Each row was made from one small tree. Brackets hold a mark, then the marks that hang from it, in the order of their numbers. Every link used is in the known rows. Write each row's tree.
Known rows:
(K82 K177 K546 K766): [ -5.1   5.8 -17.5  -2.2 -18.0 -23.8  -1.2   4.9 -16.9  41.2   8.1  44.5
  -7.0  -9.6 -32.3 -14.4  46.5  18.5 -43.9  14.6 -11.5 -39.3  -6.6]
(K475 K887): [  6.3  -6.7  17.2  -0.3  32.7  13.6 -30.6 -17.4  25.8 -32.0 -27.5 -54.3
 -14.0  -9.7 -19.8  -0.9  -1.2 -22.9   7.1   5.5  -4.3  13.4  10.9]
(K177 (K82 K766)): [ -6.8 -33.5   6.9   8.5   1.2   7.1 -12.4  14.1  31.1  -2.3 -24.5 -15.0
  31.9 -15.1  14.3  -4.5   6.5 -20.3   4.9  16.9 -25.1  15.4  -5.2]
(K819 (K334 (K82 K475 K766)) K546): [ 32.9 -15.7 -10.4  14.1 -35.9  -1.2   4.9  26.3  33.1  19.9   9.7   7.2
  26.1   7.1 -30.1  25.6 -11.6  14.0 -25.2 -10.9   0.7  11.2   6.7]
(K177 (K82 K475 K546)): [ -8.6   4.1   7.5   9.4   9.8 -17.2  -8.2 -12.7   1.9   7.5 -19.9 -11.1
  19.9   3.2  -0.6 -33.9  23.4 -15.0   6.5  -5.4 -33.4 -30.1 -11.8]
(K177 (K82 K475)): [ -3.7 -13.4  24.9  12.8  19.0  -0.1 -17.2  -6.4  26.1 -28.0 -27.4 -39.0
  28.9  -2.1   0.8 -20.1  10.4 -26.3  25.4 -16.0 -33.2   6.1  -1.1]
(K887 K475): [  3.3  -5.2  27.3  -6.4  26.1   8.7 -25.9 -25.8  30.8  -5.4 -19.8 -44.2
  -3.5 -17.9  -5.3 -27.8  11.7 -24.5   6.6   9.6  -2.1  11.7   6.0]
(K819 (K334 K82)): [ 42.4  -5.4   0.6  19.3  18.2   2.2   5.4 -10.0  -2.6 -14.6   1.2 -35.5
  -2.6   5.0 -29.3  22.8 -10.8 -31.0   5.0   5.7  21.2   5.2  23.4]
(K82 K475): [  9.7  -2.9  28.5   0.0  18.1  -4.0 -26.5   8.5  17.7 -24.3 -10.2 -30.5
  14.7  -0.1 -32.1 -11.3   6.0 -10.9   9.6 -32.5 -18.7  14.3  -1.2]
(K82 K177): [ 15.2   9.0  11.6   9.0  29.3  -3.8 -16.4 -20.2 -12.0 -30.3  -4.2 -22.9
 -19.4  -4.5 -39.1   3.1  33.8 -15.4   5.6   3.1  -2.9  -6.2  14.8]
(K177 (K82 (K546 K819) K766)): [-25.3   4.1 -13.5  -9.6 -17.3  -5.9   6.0   7.3  -1.0  23.7 -15.1  19.5
  13.2  -1.2  57.1 -10.4 -12.1  -2.5   7.2  32.2 -13.1  -5.7 -26.4]
(K334 K82): [ 25.5 -20.9   9.8   9.9  21.4   3.2  -3.4 -12.8  12.9 -34.6  -6.3 -40.8
  -6.6 -12.2 -33.2  30.0 -21.4 -34.3  -3.4 -12.2  19.4  -0.8  10.6]
(K177 (K82 K475 K546 K766)): [-22.6 -18.1  -5.4  -1.5 -25.2 -18.7  -3.5  21.1  15.8  42.8 -15.4  26.3
  43.4  -6.3   8.7 -35.0  21.7   9.1 -23.9  -3.7 -40.4 -26.4 -23.3]
(K546 (K82 K177 K475) K819): [-20.9  14.1  22.3 -17.3  17.3  13.0   6.2 -22.2 -33.0 -36.8  18.0   8.2
 -23.4  17.0  38.7   1.7 -15.4  28.4  33.8 -33.0  17.3  12.9  -0.4]
(K334 (K82 K177) K819): [  4.7  -0.8 -10.9  23.0  24.6   7.5  13.0  -6.7  -9.3 -47.7  -1.4 -24.8
 -17.9 -27.6 -39.0  13.6  16.7 -50.1   8.0   5.4  10.2  -3.9  25.5]
(K82 K177 K475 K546 K766): [-16.6   6.3 -10.1  -8.2 -33.3 -29.0  -0.3  16.3 -11.6  47.4   9.0  56.4
  11.8  -7.4 -30.4 -27.9  47.8  37.0 -50.9 -16.4 -26.9 -45.0 -17.7]
(K177 (K82 K546)): [  2.3   3.6  -0.6  16.7  24.1  -9.3  -9.2 -22.6  -3.8  -1.2 -21.5 -21.5
   2.6   2.6  -2.3 -18.2  22.8 -34.1  12.3  28.3 -19.3 -23.5  -1.7]
(K546 (K82 K766) (K819 K334)): [  1.2  -4.8   8.4  -8.8   0.1  24.4  10.1  18.4 -20.6   5.7  24.2  16.6
   1.1  20.5  57.4   8.6 -36.2  24.9  35.7  13.9  26.7  54.6   6.0]
(K546 K819): [  9.5  19.9  18.9 -12.7  26.0   7.8 -17.5  -5.4  -2.2 -43.2 -10.9 -38.5
 -15.7   2.3  16.7  13.7 -29.3 -21.3  41.0   4.0   8.8  33.8  -4.1]
(K819 (K546 K82)): [ 28.1 -10.0  21.4  12.6  39.8  24.6 -15.7 -20.7   7.6 -44.2  14.0 -34.6
 -21.0  21.0 -10.7  29.9 -11.1 -13.7  39.7   5.0  23.8  41.1  21.4]
(K334 (K82 K546)): [ 19.1  -3.6  -9.5   4.9   7.9 -13.6   6.8 -17.0  -7.5   4.9   1.6 -12.7
 -14.1  -5.4 -36.5  16.2  -8.2 -24.5 -24.4  -0.5  19.5 -38.3   2.0]
(K819 K334 K546): [ 54.1  27.3   5.4  24.7  28.6   5.5 -21.8  -7.7   9.7 -20.7   0.3 -41.9
  -9.8  25.5 -36.3  18.9  18.0 -26.9  34.3  32.3  -0.4  35.7  28.5]
(K546 (K819 K334)): [ 24.8  36.3   9.5  -0.6  23.6   6.4  -9.4  -2.6 -16.8 -24.5  -3.1 -35.0
 -13.3  18.0  19.5   7.3 -18.5 -19.1  49.3  24.2  11.3  41.0  10.1]
(K819 (K334 K82) K546): [ 57.1   6.3  -8.9  29.0  14.7   6.2  -0.1 -16.4  12.7 -24.4   5.6 -41.8
 -13.7  16.5 -41.7  46.1 -10.3 -31.1  11.6  20.3  21.9  15.3  28.4]

Write each row's tree:
[-16.5  49.6  -3.8 -19.4  -3.3 -22.9   3.1 -16.2 -36.0   5.5   4.5  21.2
 -23.3   9.8   5.6 -17.1  12.6  21.4   0.0 -14.4  -7.3 -36.3 -18.1]
(K82 K177 K475 (K546 K819))
[-10.7 -12.0   8.2  -6.9 -20.7 -12.3 -11.3  23.6  11.1  11.8   1.4  29.0
  20.4 -13.6 -27.2 -14.2  35.0  25.8 -31.8 -29.1 -24.1 -10.9  -8.5]
(K82 K177 K475 K766)
[-32.4 -39.0  10.4  -1.8 -14.1  10.9 -16.9  10.0  53.0   7.6 -38.9 -13.1
  38.2 -21.5  24.1 -26.8   3.2   7.2 -14.5  -9.6 -40.5   0.9 -11.9]
(K177 (K82 (K475 K887) K766))
[-37.0 -36.6   9.9 -14.0 -11.6  18.1  -0.4  -4.5   9.3   8.9   5.8  31.1
  -2.4  -8.0  12.4 -14.1  10.4  51.1 -28.0 -32.3  -3.9  -4.8   3.4]
(K546 (K82 K177 (K475 K887) K766))
[  6.5 -27.5 -20.1  -3.0 -25.3 -14.9  12.9  17.7   5.8  37.0   5.9  23.7
   9.0 -15.2 -26.7  14.4 -11.7  -0.4 -54.7  -2.6  11.8 -34.0 -10.8]
(K334 (K82 K546 K766))
[-38.9 -23.9  -9.8  -3.9 -25.0  -5.5  -7.5   5.9  34.5  43.3 -33.2  15.3
  31.6 -13.5  21.8 -40.9  16.8  16.7 -33.0   0.3 -43.3 -35.1 -20.5]
(K177 (K82 (K475 K887) K546 K766))
[  7.9   7.6 -22.6  -2.5 -26.7   1.2  28.8   4.8 -22.8   9.8  12.0  25.7
 -11.0  -1.6  18.9  31.2 -19.9  16.0 -14.5  12.3  26.2  -5.5   4.1]
(K546 (K819 (K334 (K82 K177 K766))))
[ -2.6  16.9 -27.9  21.3  11.8  -8.8  25.9 -13.5 -30.1 -10.3   7.7   4.4
 -23.8 -19.4 -42.3   0.3  31.1 -38.5 -12.0  15.8   8.5 -36.5  16.1]
(K334 (K82 K177 K546) K819)
[-37.3   9.4  -8.6 -36.1 -35.6  -6.0  -5.1  18.3  16.6  39.8 -14.1  25.2
   4.8  -6.6  36.4 -24.4 -22.5  38.3 -28.1 -13.7 -14.3 -12.9 -32.0]
(K82 (K475 K887) (K546 K819) K766)
[ -9.3 -31.3   7.3  -1.5   6.3  12.5   4.5  -0.7 -14.4  -1.8  22.7  30.8
  -6.2  -2.4   2.4   6.4  14.5  25.2  -9.5  -3.9  12.7   9.0  10.3]
(K546 (K82 K177 K766))
[ 16.2  -5.4 -10.8  -5.4 -22.3   6.1  17.7  21.2  -0.7  10.7   7.4   2.3
   8.2   0.7  27.4  31.2 -46.8   1.6  -1.1  11.0  26.1  23.4  -0.2]
(K546 (K819 (K334 (K82 K766))))
[ -5.8 -25.1 -12.7 -11.6 -41.1 -22.9  13.0  25.9  14.5  45.6   4.9  36.3
  27.7 -13.2 -25.6  -3.4  -9.6  19.1 -60.4 -33.5  -3.9 -40.3 -20.8]
(K334 (K82 K475 K546 K766))
[-15.6 -21.0  15.5 -23.0   1.9  23.6   3.6  18.3  -4.6 -13.9  15.7   9.1
  -0.4   4.0  55.8  15.4 -48.5  21.5  26.1  -2.9  26.7  49.2  -7.5]
(K546 (K82 K766) K819)
[-30.6  27.7 -11.7 -24.1 -39.0 -23.3   7.5  16.3 -23.9  40.0  10.9  59.2
  -0.2  -0.1  16.1 -19.8  10.6  47.3 -26.3 -14.3 -14.0 -31.6 -30.8]
(K82 K177 K475 (K546 K819) K766)
[-20.3  -2.5 -16.7 -26.7 -46.9 -16.3  19.7  24.2   1.3  36.0   8.0  38.2
  13.8  -8.8  20.2   6.6 -46.0  27.1 -37.9 -27.8   9.6 -27.3 -33.4]
(K334 (K82 K475 (K546 K819) K766))
[-18.9 -18.1  20.4   4.5  21.2  13.5 -23.6 -21.7  39.5 -27.0 -45.2 -50.0
  15.9  -8.5  11.7 -24.7   5.9 -18.9  14.7 -11.1 -34.9  -1.9   1.5]
(K177 (K82 (K475 K887)))
[-22.6  16.1  -2.0 -30.0 -36.2 -17.4  -0.8  35.2  -0.4  36.3   2.3  38.7
  18.6  -1.4  23.1 -19.3 -18.2  30.8 -14.9 -15.9 -14.7  -3.0 -35.1]
(K82 K475 (K546 K819) K766)
[  8.3  11.6 -12.0  27.0   5.3   5.8  11.9  -4.4  16.6 -45.0   4.8 -17.7
 -10.3 -15.4 -51.4  19.5  17.1 -31.7   7.9 -15.0  -2.7   3.5  19.8]
(K334 (K82 K177 K475) (K819 K546))
[-10.1  -5.7  -1.4 -13.8 -28.3 -23.6  -9.6  34.4  13.1  46.1   1.6  33.0
  29.8  -5.7 -24.7 -28.6  17.3  25.6 -39.9 -22.6 -25.6 -20.6 -20.7]
(K82 K475 K546 K766)
[ 28.6   0.0  -8.8  30.3  24.0  18.6   0.4   3.5  27.8 -53.8  -3.8 -51.1
  -8.9 -13.5 -42.0  34.1 -10.1 -63.7  27.0  15.3  12.1  36.7  23.6]
(K334 K82 (K819 K546))
[ 33.2   7.6  -9.3  23.7  15.3  -3.4  14.8 -26.4 -23.2 -13.2   7.1 -14.1
 -21.3   5.2 -39.1  23.3  19.6 -17.9  -8.4   9.7  19.7 -21.9  28.6]
(K819 (K334 (K82 K177)))
[ -7.3  -3.2  12.3   5.0  22.3  23.2  -9.0 -46.0  10.1 -31.4   7.6 -12.3
 -32.8  13.6  -5.8   9.4  12.0  27.4   7.3 -17.3   5.3   0.5  19.1]
(K819 (K546 (K82 K177 (K475 K887))))
[ 15.0  16.6  17.3  -3.6  33.4  25.4   5.1 -12.5 -33.6 -27.3  18.6 -23.0
 -20.0  33.9  50.7  10.2 -33.8  -1.2  65.8  15.3  35.2  52.1  17.4]
(K546 K82 (K819 K334))
[  3.5  -4.6  -7.7 -13.7 -37.6  -1.0  19.8  32.7   8.4  17.9   6.8  15.0
  24.8  -0.6  26.7  14.6 -46.1  21.4 -11.0 -21.6  12.6  16.3  -9.7]
(K546 (K819 (K334 (K82 K475 K766))))
[  2.4  33.5 -18.2 -10.8 -21.5 -12.2   5.0  23.0 -23.3  47.2  12.7  30.2
   1.4  16.1  24.5 -10.3  -6.4  18.9   0.9  34.4   3.1   7.8 -11.9]
(K82 (K546 (K819 K334)) K766)
[-18.4  28.6 -21.5 -18.8 -22.9 -17.0   8.3   2.5 -30.0  29.9  10.3  47.1
 -19.0  -1.9  16.8  -2.4  10.4  24.4 -20.1  16.6   3.1 -25.4 -19.8]
(K82 K177 (K546 K819) K766)
[ 13.2  -2.7  13.0  23.0  45.5  35.1  -8.5   1.2   9.7 -57.8  13.0 -39.7
 -15.8   6.7  -9.8  14.5   0.0 -42.6  64.7  17.4  13.7  71.4  32.0]
(K334 (K819 (K546 K82)))
[-29.6 -49.0  21.1 -17.6  -8.3  24.8 -10.5  14.1  30.8   7.6  -2.5   7.7
  16.2  -5.3  23.6 -15.7 -19.2  39.4 -15.2 -36.2  -2.4  21.3  -1.6]
(K546 (K82 (K475 K887) K766))
[ 19.7   2.0  11.3  18.5  37.8  18.5  -6.4 -39.8 -14.5 -43.0  21.7 -10.6
 -38.5  20.6 -16.5  30.2  16.8  -1.3  26.1   8.0  20.4  16.0  25.6]
(K819 (K546 (K82 K177)))
[ -7.1   7.1  -4.2  -8.0  -2.0  17.9  19.6   1.0 -40.4   7.7  30.0  36.7
 -16.1  20.1  51.4   8.4  -6.5  38.2  22.4  17.7  27.9  28.3  10.9]
(K546 (K82 K177 K766) (K819 K334))
[-22.4 -31.2  13.7  -8.3 -10.6   5.9   3.8  10.1  -6.6   8.7  22.6  41.8
  11.0  -0.2   2.8 -10.8  16.4  44.5 -17.0 -37.0  -1.0   3.3   0.2]
(K546 (K82 K177 K475 K766))
[  5.1   5.2 -17.6  16.7  14.5  -2.6  14.8   6.2  -6.6 -10.1   0.0 -18.4
  -9.0 -17.5 -33.9  -1.6   3.8 -53.1   1.8  11.8   9.6 -11.5  11.0]
(K334 (K82 K546) K819)
[ -9.9  25.1  -3.8  -1.3  17.2  -3.9  -1.1 -24.8 -16.2  -9.7 -20.0 -19.2
  -9.3   8.7  45.9  -7.4 -13.0 -26.1  34.9  32.5  -5.6 -10.2 -14.2]
(K177 (K82 (K546 K819)))
[-23.0  27.3   2.5  -8.1   0.9  -9.8   1.0 -17.0  -8.7  -2.1 -19.9  -7.5
   8.9   9.5  45.4 -23.0 -11.7  -6.7  28.6  -0.7 -21.1 -16.6 -23.0]
(K177 (K82 K475 (K546 K819)))
[ 17.2   2.6 -38.4  12.6 -31.9 -22.7  30.1  -1.4 -30.2  55.0  22.0  49.5
  -7.1  -0.1 -30.7   8.1  29.3  20.3 -58.4  19.0  11.4 -56.2   7.8]
(K819 (K334 (K82 K177 K546 K766)))
[ 17.9  54.7  -7.4  -3.5  11.4  -9.2   1.6  -9.4 -37.1  15.2   7.2  -7.6
 -20.6  25.6  17.3  -8.1  -3.1  -5.9  30.0  32.6  11.0   3.4   1.4]
(K82 (K546 (K819 K334)))
